What can hang from each mark
gesa: fari lapu mabar
fupup: gesa
tilupo: rorusel
lapu: zatoki
fari: gesa rorusel
rorusel: bovozud fari tilupo
bovozud: rorusel

Each row was made from one small tree. The marks that hang from a mark follow it in brackets, in alphabetical order. Every link used is in the known rows. Write each row's tree.
(in the rows, 128 means zero)
Known rows
tilupo(rorusel(bovozud fari(gesa))): [124 128 117  90 131  74 111 148 131 133 181 146 222 132 141 124  96 104
 152 121]
fupup(gesa): [128 139 129 152 129 121 123 126 121 129  98 129 186 132 109 120 132 113
 155 122]
bovozud(rorusel(fari(gesa))): [129 134 125 125 118 128 133 106 125 116 168 131 206 125 132 115 124 127
 156 130]
tilupo(rorusel): [120 133 129 113 127 106 126 154 127 132 128 133 126 131 128 132 112 133
 125 117]
bovozud(rorusel): [127 137 133 128 120 129 129 110 122 118 124 128 131 129 128 120 139 138
 127 122]
bovozud(rorusel(fari(gesa) tilupo)): [132 134 121 112 116  87 131 106 125 116 173 137 227 123 119 112 128 125
 151 126]
fupup(gesa(fari(rorusel))): [121 137 110 188 136 115 121 110 124 131 145 118 182 129 109 116 163 107
 142 130]
fupup(gesa(fari lapu mabar)): [128 123 147 233 143 125 124 111 119 136 140 122 207 127 105 135 140 113
 156 104]
fari(gesa): [128 128 126 138 129 127 136 127 128 128 155 124 192 127 122 126 115 118
 120 132]
gesa(fari(rorusel(tilupo)) lapu mabar): [122 113 129 213 143  81 122 101 126 135 202 122 160 120 113 137 167 120
 123 110]
rorusel(fari): [131 125 122 115 125 128 124 127 131 127 145 135 139 125 138 127 126 126
 165 132]
fupup(gesa(fari(rorusel(tilupo)) mabar)): [121 129 102 205 139  77 115  98 123 133 156 123 210 126 100 109 168 103
 149 123]
gesa(mabar): [127 120 124 154 133 132 124 117 127 130 137 127 136 126 133 123 130 126
 140 127]
tilupo(rorusel(bovozud fari)): [124 128 119  80 130  75 103 148 131 134 150 150 157 132 147 127 108 112
 160 117]
fupup(gesa(mabar)): [127 131 126 178 134 126 120 115 120 131 107 127 193 130 115 116 135 111
 167 121]
fari(gesa(lapu(zatoki) mabar) rorusel): [119 107 141 235 140 133 128  98 119 124 197 122 196 121 118 134 149 129
 131 118]
lapu(zatoki): [128 119 130 149 125 139 125 119 125 120 122 136 128 127 122 123 126 145
 127 131]
gesa(lapu mabar): [127 115 153 189 138 130 127 118 123 133 151 125 143 124 127 144 134 129
 141 106]
bovozud(rorusel(fari(gesa(mabar)) tilupo)): [130 127 117 141 121  91 129  95 124 118 181 135 234 122 124 108 130 123
 162 124]
tilupo(rorusel(bovozud fari(gesa(mabar)))): [123 119 113 117 136  79 108 138 129 135 188 145 228 130 146 120  98 101
 164 120]
gesa(fari lapu mabar): [129 111 145 209 142 131 127 114 127 135 169 122 150 124 123 143 135 128
 129 110]

Which tree is each row?
[132 135 122 103 115  88 123 106 126 116 145 141 164 124 124 115 140 134
 159 121]
bovozud(rorusel(fari tilupo))
[129 111 146 184 137 130 131 115 126 131 194 128 218 121 131 139 119 116
 170 114]
rorusel(fari(gesa(lapu mabar)))
[129 103 148 206 134 141 129 107 123 124 188 136 221 120 125 136 117 134
 169 117]
rorusel(fari(gesa(lapu(zatoki) mabar)))
[123 110 129 204 151  93 104  99 127 137 203 126 158 127 135 137 162 104
 126 111]
gesa(fari(rorusel(bovozud)) lapu mabar)
[131 112 142 173 134  88 129 114 127 131 199 135 241 119 118 136 122 115
 164 110]
rorusel(fari(gesa(lapu mabar)) tilupo)
[133 115 108 119 134  60 107 110 131 132 194 146 251 126 132 114 117  96
 161 126]
rorusel(bovozud fari(gesa(mabar)) tilupo)
[135 123 113  83 128  56 103 122 132 129 157 152 180 128 133 121 126 106
 157 124]
rorusel(bovozud fari tilupo)
[135 117 140 124 134  53 114 121 129 133 199 147 252 125 120 138 118 100
 150 107]
rorusel(bovozud fari(gesa(lapu)) tilupo)
[125 123  99 132 138  49 105 107 133 133 184 135 164 129 122 119 159 102
 108 127]
gesa(fari(rorusel(bovozud tilupo)))
[132 130 150 144 121  85 134 106 123 120 187 136 235 121 113 133 131 128
 152 105]
bovozud(rorusel(fari(gesa(lapu)) tilupo))
[126 106 154 218 136 141 132 108 121 125 168 129 208 123 116 137 119 135
 132 113]
fari(gesa(lapu(zatoki) mabar))
[120 124 135 250 146 117 119 100 119 136 166 116 196 126 108 132 168 107
 156 108]
fupup(gesa(fari(rorusel) lapu mabar))
[119 104 135 246 143 135 121  93 123 127 189 123 139 121 121 136 162 139
 127 117]
gesa(fari(rorusel) lapu(zatoki) mabar)
[123 122 103 145 140  91 105 109 131 133 182 128 143 130 135 121 156 104
 113 132]
gesa(fari(rorusel(bovozud)))
[124 116  95 161 143  53 100  97 131 135 194 133 172 127 127 114 162 100
 119 126]
gesa(fari(rorusel(bovozud tilupo)) mabar)
[133 122 116 104 132  97 112 122 132 129 179 141 222 129 140 121 111  99
 155 132]
rorusel(bovozud fari(gesa))
[122 126 109 132 138  89 112 113 129 130 188 127 201 131 134 119 142  93
 117 133]
fari(gesa rorusel(bovozud))
[124 127 105 122 135  47 110 112 129 130 194 133 222 129 120 118 145  91
 111 128]
fari(gesa rorusel(bovozud tilupo))
[120 113 134 225 146 123 124 102 126 134 196 115 139 122 127 140 165 123
 128 115]
gesa(fari(rorusel) lapu mabar)
[123 112 135 207 134  88 123 103 125 124 186 131 153 121 102 137 163 140
 110 114]
gesa(fari(rorusel(tilupo)) lapu(zatoki))
[120 118 104 193 140 125 121 101 129 131 180 116 132 124 132 119 161 120
 127 135]
gesa(fari(rorusel) mabar)
[120 121 105 170 135  82 127 104 127 130 194 121 209 123 117 116 150 108
 125 131]
fari(gesa(mabar) rorusel(tilupo))
[128 126 155 212 139 123 122 116 116 134 122 125 201 128 109 136 138 113
 168 101]
fupup(gesa(lapu mabar))
[127 114 151 199 139 129 136 118 124 133 177 121 208 124 122 142 121 118
 133 110]
fari(gesa(lapu mabar))
[134 122 111  92 129  56 111 121 133 130 184 147 244 127 127 118 114  98
 149 128]
rorusel(bovozud fari(gesa) tilupo)
